Every row comes from one small tree of marks. The marks that hang from a mark follow it in brackets, in the order of their numbers. Every link used is in the known rows. Which tree was each row made from?
Known rows:
z_55{z_20{z_104{z_439}}}: [ 29.7   8.6   6.4   2.4 -10.8 -13.4  -6.0   4.9  17.2  17.8  35.2 -30.5
  11.1  18.3  21.3 -10.7  -2.1  21.8  34.8 -15.1 -19.3 -18.5 -11.2  -4.5
   7.9   9.5]
z_439{z_315 z_941}: [  6.3   1.3  30.8   5.4  -0.9 -16.8   4.5  -3.6 -13.1  26.8  27.4 -23.6
   0.5  -1.9  -6.3 -10.1  40.8   5.3 -19.9 -18.8 -25.2 -14.0  -7.0  17.9
   1.7   8.4]
z_941{z_20{z_55}}: [  4.1   0.8   0.0   7.4  -7.0 -12.0   0.0  -3.1  11.5  30.8   7.1 -21.6
  -2.3  40.2   6.3 -12.5   3.1   3.7  -3.9  -9.5  -2.4  -4.5  -8.3   5.2
   3.8  16.0]
z_20{z_55 z_941}: [ 14.4  -0.1  11.7   6.7   1.6  -1.7   2.8  -9.0  16.9  22.5  38.4 -20.9
   4.0  14.0 -13.3  -9.2   0.1  25.7  -4.3   5.7 -11.0 -11.2   0.2   2.6
  -5.6   8.9]
z_315{z_20}: [ 19.7  -3.8   6.9  -0.7 -11.5 -17.7  -7.9   6.4   0.6  24.6  39.1 -29.8
  -6.1   9.8   5.3  -7.4   5.4  22.4  38.9 -12.7 -21.4 -22.8 -10.0   2.0
   3.3  22.6]
z_55{z_20{z_104{z_439{z_315}} z_941}}: [ 22.8   7.7  19.7   4.9  -1.8  -9.9  -8.7   2.4  20.2  14.2  25.1 -25.7
   8.2   9.0  14.1  -4.2  -8.8  32.9   8.1 -14.6 -25.7 -13.4  -3.4  -2.4
   6.9  -5.0]
z_104{z_439{z_55 z_315{z_20{z_941}}}}: [ 23.7  -8.8  22.2  16.6  -9.6 -18.9 -12.6   2.6  22.9  13.9  19.4 -28.7
  12.1   9.3   6.3  -5.8  -0.6  40.0   1.3  -9.4 -23.3 -15.9  -4.6   1.5
  16.0  -3.0]
z_55{z_20{z_104{z_439} z_941}}: [ 26.6   7.1  11.6   0.5  -1.8  -7.6  -5.7   1.3  24.9  14.1  28.0 -28.1
  12.5  11.8  14.4  -4.3 -18.9  36.5  13.0  -7.1 -23.8 -16.8  -3.9  -7.8
   6.0  -0.8]
z_20{z_55 z_104}: [ 19.8   9.4 -12.8   4.1   2.5  -4.1 -12.2  -1.5  25.1  22.6  41.3 -20.2
   4.8  15.1 -13.7 -11.0  11.6   2.7  34.5   0.3  -6.4 -11.9  -0.8   5.4
  -9.8  17.6]
z_315{z_20 z_439{z_55}}: [ 16.4  -7.9  -1.8  -1.5  -7.8 -20.5   1.2  14.8  -4.6  18.9  44.1 -36.1
   4.5  11.7   3.9  -0.7  -0.4  33.2  13.9 -14.5 -14.4 -16.3 -10.4  -4.8
  18.7  16.1]
z_104{z_439}: [ 26.5  -1.9  19.5   4.8 -13.0 -21.9  -1.1  -7.3  15.8  23.5  28.8 -33.1
  10.1  26.6  11.4 -17.2  15.5  28.7  10.2  -2.7 -19.7 -24.6  -8.6   6.1
   8.5  13.9]
z_808{z_439{z_315{z_20{z_55 z_104}} z_941}}: [  9.2   1.6  -2.6   2.0  -0.6 -18.5  -8.1   8.2   9.6  16.8  36.5 -24.7
   9.0  -7.7 -12.0   3.6  16.6  -0.8  81.4 -34.6 -15.8  -4.4  -6.5  16.5
  -1.3  -5.6]
z_439{z_315}: [ 13.2   0.9  23.8   7.8 -11.8 -19.7  -3.6  -4.9  -6.7  30.0  37.2 -25.4
  -1.3  13.8  -0.6 -16.2  33.7   6.7  -8.3 -11.9 -22.3 -19.0  -2.8  13.0
   1.4  19.2]
z_315{z_439{z_55{z_20} z_941}}: [ 14.0   1.2  13.3   3.4  -1.9 -12.8  24.0   8.7 -12.4  14.5  41.1 -33.8
  16.9   2.7   6.8  -1.5  11.5  23.8 -28.4 -17.7 -18.2  -5.7 -15.1  -5.0
  21.0   3.4]
z_439{z_55 z_315{z_20{z_941}}}: [ 16.2  -6.2  17.2  12.4  -8.3 -10.8 -11.2   5.3   7.0  18.1  27.1 -23.9
   3.5  -2.7  -3.8  -4.1   3.9  26.2  -8.9 -10.5 -21.8 -12.6   0.6  -1.0
  12.4   4.0]
z_20{z_104 z_941{z_439{z_55}}}: [ 18.8   2.9   0.7  -0.2   9.5 -11.6  -8.7  -8.3  38.9  20.0  32.4 -25.7
  13.3  12.6 -12.4  -4.0 -11.3  26.3 -24.4  12.8 -15.6 -10.4   3.0  -6.7
  11.9  -2.0]
z_55{z_20{z_104 z_941{z_439{z_315}}}}: [ 14.3   8.1  15.4   0.6   1.7 -16.2  -4.5   2.9  15.4  20.2  34.8 -23.2
   0.9  10.5   7.7  -4.6 -11.7  21.9  -2.9 -12.3 -24.5  -5.3  -5.4  -1.4
   6.9  -3.9]
z_808{z_20 z_439{z_55}}: [ 17.7  -1.5 -10.2   7.8 -34.2  -7.8   6.7 -12.8  -3.8  28.0  42.0 -34.0
  39.1  29.8  -8.7 -12.8  14.5  19.0  38.7  -6.1 -13.7 -18.0  -7.2  -1.0
  28.2   9.8]
z_315{z_439{z_55 z_941{z_20{z_104}}}}: [  2.8   1.2  -4.4  -2.8  10.7 -17.1   6.3   8.1   3.6  21.7   7.3 -30.7
  13.9  16.0   1.2   3.1   6.2  15.8 -36.5 -14.0 -11.0  -4.8  -4.4   0.9
  20.6  -2.1]
z_439{z_55{z_20}}: [ 30.5   4.3   7.4  14.2 -18.4  -5.5  10.4   1.9   4.6  18.7  42.6 -28.6
  15.9  13.9  11.5 -14.9   7.2  14.2 -14.4  -9.0 -14.0 -11.1 -11.3 -12.0
  18.4  17.1]
z_941{z_439{z_55{z_20}}}: [ 24.9   1.1   9.2  11.6 -12.7 -20.3  10.1   0.4  11.8  21.3  43.5 -29.4
  12.6  27.2  13.0 -17.6   1.7  15.2 -11.3  -5.5 -13.4  -4.3 -18.2  -9.2
  23.3  12.0]

Which tree is each row?
[  8.3  -0.9   9.6   9.5  -0.7 -10.9   8.9  -4.5   4.7  24.9   0.1 -25.4
  14.7  13.2   2.3  -7.0  10.8   7.6 -43.3 -11.1 -11.5  -4.0  -7.5   0.4
  21.1   1.3] : z_439{z_55 z_941{z_20}}
[ 12.9   2.5   7.8   4.8   8.9 -14.4 -12.6  -4.7  34.6  20.3  28.7 -22.8
  10.3  11.6 -12.1  -4.8  -0.1  21.3 -24.1   3.1 -19.5  -7.8   6.2   0.4
  10.7  -6.9] : z_20{z_104 z_941{z_439{z_55 z_315}}}
[ 31.7   6.7  -8.6   5.8 -19.6  -8.2   5.6   2.8  15.7  18.6  47.5 -31.7
  29.5  10.1   5.6  -5.4   3.7   5.9  39.6 -17.3 -12.0 -10.6  -4.9 -10.2
  19.2   3.3] : z_808{z_439{z_55{z_20{z_104}}}}
[ 10.5  -1.9  12.0   4.6   5.6 -13.6   4.5 -11.5  25.7  22.0  40.8 -22.3
   0.5  27.4 -10.0 -11.4  -7.5  26.2  -6.0   8.6 -11.1  -2.7  -7.4   4.1
   0.0   3.3] : z_20{z_55 z_941{z_439}}
[  7.9  -1.0 -11.3  -9.8  13.1 -10.8 -12.8  15.6  17.5  13.8  39.1 -27.5
  -7.0   6.5 -10.1  10.9 -21.6  39.3  41.0 -10.5 -13.4 -10.4  -1.9   0.6
  -3.6   3.6] : z_315{z_20{z_55 z_104 z_941} z_439}
[ 12.2  -1.4  -9.5 -15.2   2.4 -23.5 -13.1  18.3   2.5  20.8  40.1 -35.0
  -4.3   8.3   1.7   5.6  -3.7  30.1  48.1 -16.9 -19.4 -20.4  -5.3   0.9
   4.6  15.7] : z_315{z_20{z_104} z_439}
[ 25.0  -2.6  17.6  11.5  -3.0 -15.2   8.0  -7.8  16.7  16.5  24.4 -31.5
  25.9   8.6   2.6 -11.8  18.4  24.1 -16.1  -3.6 -19.2 -15.0 -11.3   3.4
  16.6   0.6] : z_104{z_439{z_55 z_941}}
[ 14.1   3.2  -0.7  -0.7  -4.4 -21.2 -15.1  -2.2  26.4  28.1  -6.4 -28.6
   7.1  37.8  16.1  -8.9  -3.7  15.2   7.0  -8.6 -12.2 -15.9  -3.6   2.5
  12.1   4.8] : z_941{z_20{z_104{z_439}}}
[ 16.7   1.5  21.2  -0.1  -4.7 -17.0  10.0  -3.8   7.7  21.3  38.0 -27.8
   2.9  21.5  13.0 -10.1 -15.0  31.3 -13.3  -5.2 -22.6  -8.3 -12.9  -8.1
  12.0   4.3] : z_55{z_20{z_941{z_439}}}
[ 20.0   7.1  -2.4   6.1  10.4 -12.2  -7.4  -1.5  32.8  15.7  27.0 -22.5
  13.5  11.8  -6.5  -7.3   9.3  11.8  39.6  -8.1  -9.4  -9.3  -8.0  10.7
  -5.6   0.4] : z_20{z_55 z_104{z_439{z_941}}}
[ 12.2   5.1 -20.3  -6.6 -22.7  -8.2  -6.1  -9.5   0.3  31.3  40.8 -32.3
  29.2  24.2  -9.2  -8.1   9.5  15.3  73.8 -10.5 -17.3 -22.6  -2.6   5.2
  14.5  10.6] : z_808{z_20{z_104} z_439}
[ 16.2  -2.0  17.8  14.9  -9.7 -26.4   0.1  -4.4  13.2  26.0  38.0 -27.0
   8.2  25.2  -0.1 -18.9  22.8   7.9 -28.2  -4.8 -15.6  -6.3  -7.6   6.0
  18.1  10.4] : z_941{z_439{z_55 z_315}}
[ 15.3  -6.5  21.6  12.7  -4.4 -19.3 -15.0   3.8  20.6  15.9  23.9 -24.9
   0.7  16.1   4.0  -7.3  -2.0  35.5  36.4 -14.2 -19.2 -12.7  -7.7  10.8
   0.4  -1.0] : z_104{z_439{z_315{z_20{z_55 z_941}}}}
[ 10.7   2.2 -10.1   3.5   1.1 -24.3  -8.5  -1.5  34.1  28.3   2.2 -26.3
   9.1  39.7   8.0  -9.9  -8.7   4.5 -16.3  -1.7  -5.3  -0.7  -5.2  -4.0
  23.7   1.9] : z_941{z_20{z_104} z_439{z_55}}
[  7.4   4.3  -3.2   8.8  -3.5  -0.7 -17.8  -8.0  18.5  21.9  17.0 -20.9
  16.9  26.3 -13.0  -9.3  -4.4  33.4  37.0  -2.2 -15.9 -12.6  -2.5  11.6
   2.8  -4.1] : z_808{z_20{z_55 z_104{z_439{z_315}} z_941}}
[  6.5  -9.6  10.0 -11.1   1.4 -20.0  -1.6  10.6  -2.2  20.4  36.4 -35.2
  -7.1   7.6   1.7   5.7 -12.6  50.8   9.4 -11.1 -24.6 -19.8  -4.4  -0.8
   8.6   9.0] : z_315{z_20{z_941} z_439}
[ 13.0   4.4  -0.1   4.6 -15.4 -13.8 -19.3  -4.6   5.9  28.8  21.3 -28.4
  17.2  29.1  -1.4 -13.7  15.7  25.4  37.1 -10.7 -21.0 -23.7  -6.4  12.0
   9.7  11.0] : z_808{z_20{z_104{z_439{z_315}}}}
[  6.3   0.6  -2.8   4.9 -10.3   5.7   1.5 -11.7   0.2  27.0  31.3 -21.9
  12.7  29.5 -14.6 -13.4  -4.3  32.9  15.8   5.5 -12.2 -13.3  -6.1   5.1
   2.3  13.4] : z_808{z_20{z_55 z_941}}
[ 23.5   8.5  13.5  13.1  -4.6  -1.0  -7.1   4.0  12.9  14.9  29.7 -21.3
  13.5  -0.8   1.0  -4.7   1.8  15.0 -22.1 -10.9 -20.9  -7.3   1.7  -7.4
  12.4  -1.9] : z_439{z_55{z_20{z_104 z_941}} z_315}
[  6.5   7.1 -13.5   3.4   1.4 -10.5 -11.4   0.6  23.8  28.6   6.2 -19.6
  -1.4  34.0   1.3  -8.0  -2.0  -1.3  17.7  -8.1  -1.2  -4.3  -1.8   4.3
   0.3  11.7] : z_941{z_20{z_55 z_104}}
[  6.8   6.6 -14.3   0.5  -3.0   8.8 -12.7  -9.2  14.2  25.5  26.5 -19.5
  14.9  22.6 -19.3  -7.2  -9.8  27.1  31.5   5.8 -12.4 -13.3  -1.1   3.9
  -1.1   8.1] : z_808{z_20{z_55 z_104 z_941}}
[ -1.9   0.3   0.7  10.3 -17.6  -9.1  10.7  -8.3 -19.4  27.0  33.1 -24.6
  24.6  16.7 -17.5  -9.8  29.0   4.1  57.8 -26.7 -14.5  -3.6 -13.2  22.5
   9.7  -2.2] : z_808{z_20{z_55} z_439{z_315 z_941}}
[ 10.9  -4.2  24.4  17.4  -3.8 -24.2  -1.4  -1.4  13.8  21.3 -10.1 -26.8
  17.8  19.3  13.4  -9.6  17.9  14.6 -37.0 -18.9 -15.8  -4.4 -10.7   9.3
  23.5  -9.9] : z_104{z_439{z_55 z_315 z_941{z_20}}}
[ 17.6  10.6  14.0  13.2  -1.0  -4.3   1.0   8.2  -0.2  14.2  26.8 -20.8
  15.7 -13.5  -1.5  -4.5  21.6  -1.0 -14.5 -25.4 -19.6  -2.4  -7.3   1.1
  10.6  -4.2] : z_439{z_55{z_20{z_104}} z_315 z_941}
[ 16.3  -0.7   0.2   4.5  -5.5 -17.6  -6.5   8.5  10.9  16.4  33.0 -28.7
  19.7 -15.3 -10.7   5.0  18.6   2.9  48.5 -31.6 -19.5  -8.1  -3.4   6.7
  14.2  -8.2] : z_808{z_439{z_55 z_315{z_20{z_104}} z_941}}
[ 22.0  -2.1   3.7  -5.8   2.8 -14.3 -24.3   6.0  32.0  15.8  24.0 -29.7
   1.5   5.0   4.4   2.7 -21.4  43.3  42.6  -6.3 -25.6 -23.3  -2.2  -2.1
   2.5   0.3] : z_315{z_20{z_104{z_439} z_941}}
